Each row comes from the steps of one walk. Every step used is in the known rows, and no mark comes twice. Write the walk behind each row, first mark first.
(in the rows, 128 means zero)
Known rows:
leved, giba: [156 113 162 143 115 148 152 143 186 136 113 121 126 173  54 152 134 147
 107 155 197 128 139 131 146 128 107 142 124]
teko, tapar, salasuk: [104 138  94 125 149  61  62 181 165 166 107 129 152 106 135 147 136 133
 129  78 114 142  94 102  92 134  99 170 113]
tapar, salasuk, niba: [140 135 102 133 109  81  73 185 146 155 128 157 128  88 151 114  93 130
 116 186  96 136 129 169 109 130 102 153 119]
tutun, niba, nuseg, zupuz: [146 125 156 163  86 144 140 127 152 155 132 134 127 143  75 169 101 139
 169 206  94 125 157 165 103 156 178 213 177]
teko, lasu: [109  97 141 130 151 115 104 163 178 114 114 130 126 104  72 154 190 174
 173 116 119 141  76 153 121 118 185 159  13]
rugevi, salasuk, tutun, niba: [143 133 121  87 113 145 139 106 109 112 153 160 108  85 168 109 154 138
 133 121 103 140 168 140 157 129 122 141  89]
leved, giba, tapar, salasuk: [151 135 153 136  95 130 132 156 173 131 101 123 175 173 117 158 127 124
  82  96 166 139 141 101 120 141  95  91 188]
tapar, salasuk, tutun, niba, nuseg: [168 176  91 115 117 166  88 132 109 158 127 150 123  72 156 132  96 128
 119 171  48 106 181 133 130 181 106 151 162]
tutun, rugevi, salasuk, niba, nuseg: [148 125 126 119 175 167 159 112  99 125 111 177 109  50 165  61 137 168
 137 157 100 120 138 152 121 110 143 132 162]
rugevi, giba, tapar, salasuk, kamod: [115 139 115 153 154 130 158 126 146  92 146 101 154 214 148 150 118 128
 132 110 145 119  89  80 121 143 114  57 142]
lasu, teko, tapar, salasuk, tutun: [107 122  89  73 105  98  47 172 108 144 156 154 130  48 158 155 183 118
 130  92 122 159 116 156 146 133  95 194  74]
rugevi, giba, tapar: [111  88 165 146 142 125 179 132 124 119 126 112 152 215  89 158 145 118
 134 120 173 134 101 102 117 129 149  84 145]
giba, tapar: [123  91 147 151 126  89 120 167 155 123 125 125 144 165  80 201 134 116
 122  97 138 163  97 120 125 135 145 124 111]
kamod, salasuk, niba, nuseg, zupuz: [153 128 123 139 151 105 112 129 122 178 102 110 111 112 107  95  79 114
 149 178  74 136 122 181  89 123 128 223 133]
rugevi, giba, tapar, salasuk, niba, nuseg, zupuz: [132 136 153 145 126 117 146 129 102 139  94 112 165 194 156 120 117 101
 137 150 127 121 130 138  84 146 147 109 235]
tapar, salasuk, tutun: [138 167  97 116 119 124  63 130 133 137 122 138 127  93 150 143 119 120
 108 125 111 117 140 141 137 147  94 136  90]
rugevi, giba: [114  97 156 144 147 146 175 117 135 130 127 119 130 197  77 132 138 149
 144 174 185 112 103 128 114 121 141 129 114]
lasu, zupuz: [102  91 126 155  92  86  95 141 172 113 128 122 129 142  42 190 137 167
 108 142 156 143 135 186 146 120 141 200  84]
tutun, salasuk, niba, nuseg, zupuz: [117 118 142 112 107  95 106 132 137 142 103 140 104 128 119 102 111 146
 169 193 107 156 153 204  85 100 183 208 137]
lasu, teko, tapar, salasuk, niba: [106  95  91  83 101  66  56 216 120 158 164 171 133  44 158 129 163 128
 135 143 109 174 110 178 126 119 104 208  97]
lasu, teko: [110  65 146 114  87 130 106 169 133 119 171 166 124 104  83 191 160 162
 143 191 163 156 105 195 135 120 142 218  59]
salasuk, kamod: [132 130  93 174 164 116 121 142 195  94 169 106  92 167  84 191 105 148
 149 148 137 135  83 120 168 139 122 147  30]
tutun, giba: [129 108 162 147 110 142 162 127 128 129 119 109 119 142  69 129 114 146
 140 175 164 129 140 123 124 103 167 163 112]
leved, giba, tapar, salasuk, niba, nuseg: [187 144 137 131 125 137 126 175 142 151  80 133 154 148 132 132 105 115
  81 137 122 136 163 120 128 164  92 104 236]
kamod, salasuk, niba, nuseg: [167 116 103 130 185 120 114 151 112 176 101 128 101  88 106  87  73 131
 131 184  58 137 123 158  97 136 107 199 117]
leved, nuseg: [145 106 161 171 140 139 100 146 151 163 127 134  92 164  55 211 119 141
 141 189 143 132  86 140 121 160 116 145 134]
tapar, salasuk, giba: [ 96 146 123 143 111 100  97 121 144 136 121 115 123 159 153 117  83 135
 115 174 143  81 132 125 105 144 102 161 137]

Which walk is each row?
[180 143 109 122 134 170 124 125 107 151 141 143  87  93  96 150 112 111
 137 173  66 120 179 136 170 176 134 156 132]
salasuk, tutun, niba, nuseg
[140 121 135 131  89 101 138 169 101 133 122 121 147 117 145 102 100  99
 114 141 111 151 150 116 119 111 148 102 179]
tutun, giba, tapar, salasuk, niba
[121 118 128 135 132 146 179 125  97 128 151 143 149 111 160  58 133 108
 121 128 121 112 119 112 120 100 141  18 204]
tutun, rugevi, giba, tapar, salasuk, niba
[ 88 108 157 116 136  98 155 101 117  92 114 120 127 188 172 126 137 127
 127  91 166 125 127 106 126 128 128 130 136]
rugevi, salasuk, giba, tapar
[145 169 116 115 101 148 102 109 104 130 118 115 122  92 152 102 110 119
 114 134 122 110 166 123 139 125 118 128 119]
tapar, salasuk, tutun, giba
[123 149  91 161 136  94  96 160 175  95 149 112 150 163 149 193 101 126
 122  90 107 145  86  93 132 152 109  96 105]
giba, tapar, salasuk, kamod
[ 96  99 148 150 123  82 137 128 134 120 134  95 113 209 103 162 107  87
 124 120 162 114 120 100 149 142 137 123 136]
salasuk, giba, tapar
[108 118 147 123 144 161 165  92 134 105 134 163 133  75 149  90 156 181
 137 112 147 118 112 133 114  88 146 120 111]
tutun, rugevi, salasuk
[ 66 105 144 106 109  96 134  97 142 117 135 118  96 177 120  92 106 150
 148 164 160 114 143 140 108  97 155 165  99]
tutun, salasuk, giba
[104 126 145 143 136 164 184 101 111 120 141 131 170 139 146  91 143 134
 122 102 145  99 106  92 101 107 141  28 196]
tutun, rugevi, giba, tapar, salasuk
[163 165 131 117 103 171 143 111 134 123 124 123 152 114 146 110 147  97
  75  58 149 117 160  94 168 129  92  25 193]
leved, giba, tapar, salasuk, tutun, rugevi
[130 146 117 155 116 126 148 135 138  91 138  92 143 160 137 146  93 125
 127 107 124 138 122  76 135 126 141  93 138]
tutun, giba, tapar, salasuk, kamod
[136 138 145  89 130 158 156  80  84  95 109 126 106 103 162  88 159 140
 128 106 152 135 165 125 153 102 139 141  87]
rugevi, salasuk, tutun, giba
[137 144  98 110 162 164 130  76 107 147 150 117 101  48 122  65 120 107
 124  87  91 110 121 123 143  97 104 112  70]
kamod, salasuk, tutun, rugevi
[110 148 107 159 158 172 192  93 133  89 169 109 148 154 157 100 130 131
 133  96 135  96  89  74 134 115 132  11 163]
tutun, rugevi, giba, tapar, salasuk, kamod
[124 137 130 119 133 136 139 114  98 121 121 113 154 176 156 129 143  99
 111  88 144 119 126  96 128 141 114  54 159]
rugevi, giba, tapar, salasuk, tutun
[134 134 127  94 147 136 117  97 115 100 114 144 109 103 164 129 164 142
 123  93 144 139 139 145 150 127 113 150  58]
rugevi, salasuk, tutun
[ 87 118 150 123 142 139 184  73 105  94 139 131 126 129 176  80 146 133
 127  79 156 103 125  97 135 101 148  77 162]
tutun, rugevi, salasuk, giba, tapar
[153 168 128 131  81 128  94 123 113 140 123 124 154 125 161 168 112  80
 129 102  66 134 166 130 120 170 141 125 206]
giba, tapar, salasuk, tutun, niba, nuseg, zupuz
[135 132 149  88 127 144 160  93  74  86 107 122 120 120 173 110 163 116
 120  58 146 150 161 104 156 108 146 104 116]
rugevi, salasuk, tutun, giba, tapar
[134 137 127 124 156 189 175  66  91 118 154 124  97 106 113  82 160 107
 133 120 159  91 134 116 178 108 137  52 112]
salasuk, tutun, rugevi, giba
[144 137  99 110 158 129 102 104 117 154 131 108  99  93 108 109 113 108
 124 100  98 129 120 135 134 121  92 161  45]
kamod, salasuk, tutun
[110 165  85 100 165 129 115 109 103 153 131 118 136  80 167  68 166 101
 127  48 121 102 119  81 133 115 100  71 145]
teko, tapar, salasuk, tutun, rugevi, giba
